Known rows, with every step that occurs:
R > L > A > Y: [-64  24  -6 -16 -12   5 -35   9  19   2  23 -21  16  -1  15  -8 -19 -11
  14  10  -1  -2  35  -2  -1  40 -10 -12]
R > K > Y > L > A: [-65   5   0 -14 -10   8  -2  11 -21  19  14 -26  -2  11  13 -17  42   9
  -5   7   9  11  42  -1   1  56 -11  -6]
A > G > L: [-16  -4  11  -2  15  20 -17  20  20   2  20 -12  16  12 -13 -24  16   8
   8  15   5   9  34   5   4 -31 -18  -4]
M > G: [  5  -7   6  -7  10  -3  -6  21  -1   9   7 -21  12   2  -8 -10  14  -6
  -5   9   6  -3  38   2  -4 -14 -21   9]
G > L > R: [-14  -5   5  22  -5   9 -16  14  10   8  38 -21  10 -17   0 -10  14  -1
  18  11   7   2  37   2   3 -33 -15  20]
G > L: [-46   3   5  15  -2   9 -18  18  16  13  31 -17  11   1  -7 -22  -3   1
   8   8   9  -6  37   0   4 -14 -17   2]
M > L > R > K > Z: [  0 -10   0  28 -17  -5  -6   9  -4   0  38 -26  33  31 -20 -11   2   3
  17  13  21  35  36   5   0  31  -5  61]
M > L > E: [ -2   1 -13  18 -10   6 -19  15 -14  23  40 -12  16 -10 -22 -19 -24  -3
  25  11   6   4  29  13  -8  31 -13  12]
A > Y > L > R > M: [ -1  10  -8  12  -3  -3 -18 -10 -13  13  19 -32  -9 -31  19   3  -2 -24
 -20  12   3   6  37  -4   9   0  -8  33]
M > L > A > G: [ -1   1   0  -9  14  15 -25  17  -5   0   3  -9  12  18 -18 -22  37  11
   9  20   7  11  27  14  -3   9 -15  -8]
A > Y > R > M: [  9  16  -9  20  -4   5 -30   3 -18  16  21 -27  -7 -17   9  10 -12 -28
 -34   2   0  -7  43  -9  15  14 -13  40]
K > R: [  3   3   2  22  27  -5  -8  18   6   5   6 -19  14  -8   2   3   5  -3
 -17  18   6  17  33   7   1  11 -17  28]
G > L > A > Y: [-75  23   2   2 -18  18 -31  19  15   8  31 -18  10   8  12 -11  14   1
  15  11   2 -15  37  -5  10  11 -15  -8]
A > Y > L > R > M > G: [ 16   1  -3  -4  -8  -7  -7  -4 -11  10   9 -34  -5 -26  21  -1  30 -32
 -15  11  -1   3  39  -5   9  -9 -12  37]
A > G: [ 14  -4   6  -9  31   9 -14  16   2   3   5 -13  10   9 -15  -6   2   9
 -13  18   5  13  32   9  -4 -19 -18   2]
Y > K > Z: [ -5  -5  11  31   8   0 -16  15   4   1  19 -25  22  16  -4  -5  15  -3
 -29   9  14  21  35  -1  -1  35 -14  29]
Y > L > A > G: [ -9  -3   8  -8  24  14 -15  14  -6   6 -20 -12   2  -9  -2 -26  44  17
 -12  17   4  20  33  10  -2  13 -15 -36]
G > L > R > K: [-24  -4  10   7 -13  13 -11  15  14   4  43 -24   9   8  -7 -15  13   9
  29  14  14  16  41  -4   1 -10 -11  40]
R > K > Z: [-21   0   5  15   3  -5  -1  17   2   6  21 -23  27  30 -17 -12 -20  15
 -11   8  22  22  42  -3  -1  35  -9  35]
M > L > A > Y: [-50  21  -6   4 -17   6 -35  11  -4   6  26 -19  13  21   1  -7   4  -6
  16  15   5  -4  29   4   3  37 -13   5]
L > R > K > Y: [-13  -5  -3  -3  -8   4  -1   8 -20  11  47 -30   4   7   5  14  22  -1
   5  11   8  15  42  -1   0  11 -12  50]
A > G > L > R: [  9 -11  10   7  11  18 -18  14  16  -2  28 -15  12  -5  -6 -10  40   5
  16  19   3  17  35   7   3 -47 -16  16]
K > Y > L: [-44  -4  -4   7   1  -4  -5   5 -20  24  25 -28   3  -5  13  -7  15 -11
 -20   5   2   6  39   6   3  17 -17 -12]
K > R > M > L: [ 12   7 -10  26  15 -11 -12   6  -8   5  11 -18   6  -5  -5 -11   1 -24
 -15  19  11  10  31   6   8  20 -10  53]
L > A > Y > R > M: [ -3  22 -11  10  -7  14 -33   7 -23  14   6 -22 -12 -25  15   7  17 -20
 -30   3  -2 -13  44  -9  16  29 -13  23]
L > E: [  7   5  -8  10   2   7 -15  17 -11  24  31 -12  11 -27 -14  -8 -26   7
   9   8   3   1  36   7  -8  18 -15   5]
K > Y > R > M > L > A: [ -9   6 -20  13 -16   8 -23   6 -47  21  24 -22  -8 -19  10  -5  52 -29
 -22  -3   0 -12  42   1  17  37 -13  27]
Y > K > R: [  9  -1  12  24  25   1 -17  18   9  -5  10 -24   8   2   8   4  37  -9
 -25  20   6  28  30   2  -1  32 -17  44]
Y > R > L > A > G: [  6  -4   1 -11  14  20 -34  15   4  -2  -6 -13  11 -17   1 -17  32  -3
   1   9  -5  19  38   7   1  26 -14 -19]
Y > L > R > K: [ -5 -10   7   8  -3   2  -3   4  -7  10  17 -29   3  -3  -1 -14  11   7
   7  16  15  32  38   0  -6  17  -8  28]
A > Y > L: [-44  11   2  11  -3  -1 -21   4   2  14  18 -29   7   5  12  -7 -18  -9
 -12  14   4   8  33   0   2  21 -14  -5]

Rows:
[  4  -4   6  12  -2  11 -15  16 -14  13  18 -25   6   8 -11  -6  -1   4
  -9   7  12  17  43  -5   1  27 -15  34]
Y > R > K
[  3   4   4 -16  27  16 -20  19  -2   2 -10  -8   6   1  -9 -12  35  17
  -8  17   4   8  33   9  -2  -4 -17 -16]
L > A > G
[-12  -1   8  13  20  -2 -23  12  30 -12  15 -26  16  -1  13  -7  13 -22
  -6  17   3  34  29   1  -5  49 -13  37]
Y > K > R > L
[  0  -3   1   2   8  27 -20  23  13  12  34  -5  19  -8 -18 -26  15  14
  26  13  -1  10  35   9   0  -8 -16  -3]
A > G > L > E
[-16 -11  -4  12  -3  -3  -3  -1 -24  20  31 -33   1 -23  19   6  30 -15
  -9   8  -1  13  39   7   3   1 -15   7]
K > Y > L > R
[-10 -14  14 -10 -17  11  -2  21  17   0  33 -26  14  13  -6 -18  47   1
  33  12  11  14  43  -6   1 -18 -15  44]
M > G > L > R > K
[ 29   7 -20  27   9  -2 -11  10 -18  15  24 -12  10 -29  -9 -14  -4 -21
   3  16   4  11  30  10   4  44  -8  55]
K > R > M > L > E
[-28  -7  11  -4  -7   6  -8  23  19   9  20 -19  15   6  -5 -27  27  -7
  13   8   5  -7  40  -1   3 -26 -21   2]
M > G > L
[-36   4   3   6   9   4 -15  12  -9  18  -9 -18  -3 -22   5 -24  26   8
 -12  11   8   5  36   5  -3  29 -14 -33]
Y > L > A
[-28  13   3  20 -19  12 -23  17  -8   4  16 -27  24  26   5   4  22   8
 -13   3   8  19  46  -9  14  70  -9  31]
L > A > Y > R > K > Z
[-18  28 -15  14   0  -2 -26   7  -5   0  11 -20   4   1  14   0  24 -24
  -9  19   3   2  30   1  15  46  -8  48]
K > R > M > L > A > Y
[-34  22  -6  16 -19  23 -37  11  -3  13  22 -20  -7 -23  19  -9  32 -19
 -11   0   0 -18  46 -12  24  17 -13  21]
G > L > A > Y > R > M
[-18  -6  -7   1 -21   1  -7   6 -22  10  60 -32  13  25  -4   5  25 -11
  23  13  10  18  36   5   0  22 -10  54]
M > L > R > K > Y
[-23   1   4  24 -18  -5  -8   1   2   2  28 -36  26  23   9   0   2   1
  -1  13  13  41  41  -4   6  41  -4  40]
A > Y > L > R > K > Z
[ 47  -6  -3  -5   7  -7  -2   6 -16   8   6 -25  -6 -32   1  -2  30 -22
 -11   8   5  -4  43  -2   3 -31 -15  47]
L > R > M > G
[  4   0  -2  13  10   6 -25  16  20  -1  29 -18  21 -19   8  -8   8 -18
  10  14  -4  35  29   6  -8  69 -11  37]
Y > K > R > L > E
[ -8  27   0   9  13   7 -29   9   1 -10   5 -24  -7  -5  29  12  54 -21
 -36  18   1  10  33  -9  12  57 -12  58]
L > A > Y > K > R > M
[ -5  -6  -5  19  -1   7 -16  12 -31  23  33 -28   3 -12   9  14  27 -18
 -24  -2  -4   1  45   2  10  10 -21  15]
K > Y > R
[ 18  -1 -11  29  -4   2 -24   6 -26  18  20 -22  -4 -17 -10 -14  -5 -27
 -19   4   9  -1  38   1  10  15 -13  38]
Y > R > M > L
[  2  -2 -19  25 -13   1 -19   2 -41  23  39 -28  -3  -9   3  -1  22 -38
 -23  -4   1  -6  42   2  16  20 -14  39]
K > Y > R > M > L
[ -4  16  -3  22  -1  -1 -30   3   5 -10  29 -29   5  24  14   4  21 -37
 -22  22   5  19  26  -5  11  51 -11  81]
A > Y > K > R > M > L
[ -3   3   3 -13  34   8 -21  18  23 -13 -13 -10  20  -9   7 -14  40   1
   3  22  -4  31  30  12  -1  28 -12  -3]
K > R > L > A > G
[ -6   7 -13  10   1  -5 -17   5 -14  14  23 -18   0  -5 -14 -21 -24 -18
  -8  10  14  -6  33   2   2   7 -10  33]
R > M > L
[-72  18  12   4 -19  25 -41  18  23  -4  36 -23   6  19  18 -10  46  -3
   5  11   3  -3  33 -10   8  34 -16   7]
G > L > A > Y > K
[-11   9 -14  10 -21  14 -39   8   2  17  47 -22  21 -22   8   1 -37 -24
  19   1 -12  10  39   1   2  54 -12  10]
A > Y > R > L > E
[ -5  -2  -6  17   3   6 -12  12 -12  28  18 -16   6 -35  -6 -23 -16   3
   4   7   4  12  34   9  -8  33 -13 -16]
Y > L > E
[ 31   3  -8  11  11  -2 -11   2 -15  12  20 -22 -10 -40   1   3  -4 -15
 -16  11   9  -3  40  -1   2 -21 -10  43]
L > R > M
[  1  -6   0   7 -14   2 -10   8  -7   2  40 -26  15  19 -18 -10   1   3
  27  19  16  23  33   4  -6  17  -8  55]
M > L > R > K
[  5   2  -8  -4 -12  11  -7  20   0  21  29 -12   4 -33  -7 -31  20 -15
  15   1   2 -17  43  -3   6  -5 -15  21]
R > M > G > L > E
[-52   3  -5   0  -1   4 -11   9 -25  23   8 -24  -1 -14  19 -12  45  -2
 -17   4   1  -1  40   5   3  33 -15 -30]
K > Y > L > A
[-55  10  18 -11 -21  22 -32  24  23  -6  24 -25   9  22  20 -14  80 -12
  12  11   0  -5  35 -11   8  24 -20  13]
M > G > L > A > Y > K
[-45   8  -5 -13   2   3 -23  14  14   6   9 -14  11 -18   2 -20 -11  -2
  10   7   5  -1  36   3  -7  32 -11 -25]
R > L > A
